Each row was made from one small tree. Brackets hold a mark, then the marks that hang from it, in alphabetical order. Every link used is in the known rows. Write each row's tree.
In the rows, zero is written as 128.
Known rows:
[nipi [mazit duvame tebu]]: [142 112 116 114 138 115 155  81  70 131 108 147 120 138 112 103 102 148
 112 127 131 128 122 117 123]
[duvame [mazit nipi sosib tebu] [zilum luti tegek]]: [ 75 121  91 111 139  99 147  58  83  99 105 148 138 129  67  61 133 172
 196 208 175 145 140 134  75]
[duvame [mazit sosib [tibu sebupi]] [zilum luti]]: [ 99 134 145 116 138 101 160 105  93  98 125 166 120 108  61 106 125 151
 197 188 164 163 115 100  97]
[sebupi [tibu [mazit [duvame zilum] nipi sosib tebu]]]: [119 123 117 109 110  71 121 107  67  92 135 139 136 136  97  78  86 142
 169 140 150 122 174 115 163]
[tegek [zilum luti]]: [147 120 141 105 126  99 155 136 114 124 141 129 121 113 115 135 133 136
 148 148 134 106 134 147  81]
[sebupi [tibu [mazit sosib]]]: [119 110 139 119  98  80 112 122 116 110 148 126 152 132 124 110  99 107
 154 125 120 128 182 124 162]
[sosib [mazit duvame nipi tebu [tibu sebupi]]]: [169 133  79 115 134  86 126 118  25  98 134 183  90 116  81  99  96 177
 139 151 172 169 121 114 149]
[zilum luti]: [118 123 110 111 125 119 133 131 115 110 132 123 139 124 118 118 129 108
 137 137 135 123 124 148  99]
[sebupi [tibu [mazit [duvame [zilum luti]] sosib]]]: [106 118 133  90 113  75 127 117  94  89 148 123 145 132 105 101  94 114
 175 129 132 121 163 130 147]
[duvame [mazit nipi] [zilum luti tegek]]: [ 61 130 113 104 140  96 134  87 130  98 113 122 137 105  74  95 164 144
 193 182 172 142 130 130  78]
[tebu [mazit nipi]]: [109 131  94 133 127 111 134 153  88 105 135 130 118 147  85 116 128 143
 133 150 128 139 142 128 125]
[tebu [mazit duvame nipi sosib [tibu sebupi]]]: [116 134  74 123 126  96 152 164  29  85 136 168 111 131  59  93  76 175
 158 166 146 159 128 109 145]
[tebu [mazit duvame]]: [116 127 108 108 149 111 160 140  73 116 147 131 114 162  87 117 116 149
 125 124 118 134 120 130 137]
[tibu mazit]: [118 125 140 137 107 104 128 128 126 124 142 123 158 116 110 120 118  98
 118 124 110 134 140 109 149]
[mazit [duvame [zilum luti tegek]] nipi sosib tebu]: [101 128  50  94 137 109 143  85  35  80 105 150 129 135  82  48  83 191
 182 189 172 124 129 146  99]
[mazit nipi sosib tibu]: [120 125  69 139  99 103 112 145  76  93 115 171 110 105  93 107  80 156
 167 188 165 131 143 111 110]
[luti [zilum tegek]]: [120 129 120 111 127 120 145 127 159 125 124 111 147 110 111 111 152 161
 157 106 122 117 134 148 123]
[tibu [mazit [duvame zilum] sosib tebu] sebupi]: [134 143 142 128 125 115 163 108  57 106 133 150 159 122  83  70  78 156
 143 142 122 167 122  95 184]
[nipi [mazit sosib]]: [122 107 120 128 112 137 134  94 112 118 104 143 130 128 122 126 101 134
 131 163 106 133 139 127 108]
[tibu [mazit duvame nipi]]: [103 132 102 127 103 100 127 134  92 103 130 129 145 107  92 100  97 116
 128 136 134 127 128 104 159]
[mazit [duvame zilum] nipi sosib tebu [tibu sebupi]]: [141 149  82 122 133  97 149 125   9  82 110 189 104 111  65  62  62 209
 183 178 189 154 119  91 141]
[tibu [mazit [duvame zilum] nipi sosib] sebupi]: [105 151 125 131 104 120 138 136  80  80 125 140 155  93  78  82  80 146
 161 163 129 164 121  94 182]
[tibu sebupi]: [139 143 149 137 127 137 135 145 124 124 131 130 143 108 126 117 125 135
 130 118 127 164 121 116 166]

Which tree is each row?
[107 131 135 104 110  70 112 130 105  92 143 118 136 117 104 107 110 118
 168 117 148 121 165 111 165]
[sebupi [tibu [mazit [duvame zilum] nipi]]]
[108 116 111 112  96  78 111 126  90  92 139 131 142 125 109  94  82 121
 161 134 140 121 173 121 171]
[sebupi [tibu [mazit duvame nipi sosib]]]
[119 126 138 128 149  94 161  74  74 123 118 182 101 139  64  98 120 178
 180 188 168 145 128  89  97]
[duvame [mazit sosib tebu tibu] zilum]
[109 131 100  73 152  72 145 129  84  97 137 138 119 103  87 110 115 153
 184 128 172 128 114 124  91]
[mazit [duvame [zilum luti tegek]] tibu]
[111 149  79 104 123 103 140 150  42  59 116 169 111  90  64  86  70 176
 200 185 181 149 109 106 121]
[mazit [duvame [zilum luti]] nipi sosib [tibu sebupi]]
[112 148  94 102 144  82 156 171  43  74 143 148 107 121  47 102 111 161
 171 148 160 157 117 107 124]
[tebu [mazit [duvame [zilum luti]] nipi [tibu sebupi]]]
[123 149 117 137 112 112 148 117  47  88 122 153 155 109  72  59  74 162
 152 163 139 165 127  91 184]
[tibu [mazit [duvame zilum] nipi sosib tebu] sebupi]
[114 131  75 115 135  79 146 163  45  96 141 153  97 136  63 111 103 158
 147 142 154 135 127 110 125]
[tebu [mazit duvame nipi tibu]]
[147 129  72  92 146  72 122  95  42  93 130 169  86 122  76 103 114 187
 167 160 176 150 132 126 109]
[sosib [mazit [duvame [zilum tegek]] nipi tebu tibu]]
[103 125 122 106 103  77 113 122  94  85 138 128 136 124 101  97  91 129
 176 140 142 122 169 117 162]
[sebupi [tibu [mazit [duvame zilum] nipi sosib]]]
[154 115 107 120 128 103 161  98  35 116 110 179 120 120  93  90  66 169
 136 149 143 155 126  99 134]
[nipi [mazit duvame sosib tebu [tibu sebupi]]]
[100 133 121 139 137 120 147  66  82 109  99 166 109 141  68  81 125 180
 177 208 166 141 130 103 105]
[duvame [mazit nipi sosib tebu] zilum]
[116 142 127 142 136  96 152  93  60 105 109 185 108 114  53  78 114 188
 188 200 186 167 128  78 120]
[duvame [mazit nipi sosib tebu [tibu sebupi]] zilum]
[172 118  92 101 147  83 136  98  38 118 143 179  84 142  93 118 102 166
 131 137 154 146 122 126 125]
[sosib [mazit duvame tebu tibu]]
[109 157 139 129 113 110 136 146  94  89 130 127 154  86  81  92 105 133
 149 134 136 164 117  88 186]
[tibu [mazit [duvame zilum] nipi] sebupi]
[126 128 106 150 102  94 126 117  84 116 128 137 153 119  95  86 107 120
 117 144 138 136 151 103 149]
[tibu [mazit nipi tebu]]
[148 123  85 121 116  91  99 129  85  98 135 164  87 110  95 140 120 144
 147 165 155 150 137 126 113]
[sosib [mazit nipi tibu]]
[ 97 130 123  88 146 107 131 111 139 102 129 106 147 113 110 114 151 134
 179 142 141 134 133 151  80]
[duvame [zilum luti tegek]]
[133 133  72 124 134 113 139 110  44 112 111 151 112 136  99  73  95 169
 127 142 171 120 120 119 142]
[mazit duvame nipi tebu]
[100 127  68 118 128 119 148 138  49  90 129 147 111 157  75  96  86 167
 147 171 127 133 130 133 132]
[tebu [mazit duvame nipi sosib]]
[ 90 134 121 133 127 100 137 101  96  98 110 172  97 112  60 110 123 168
 198 207 176 142 127  90  95]
[duvame [mazit nipi sosib tibu] zilum]
[148 124 123 111 138 103 164  93  41 107 108 177 112 119  84  94  76 179
 156 155 147 155 122  94 122]
[nipi [mazit [duvame zilum] sosib tebu [tibu sebupi]]]
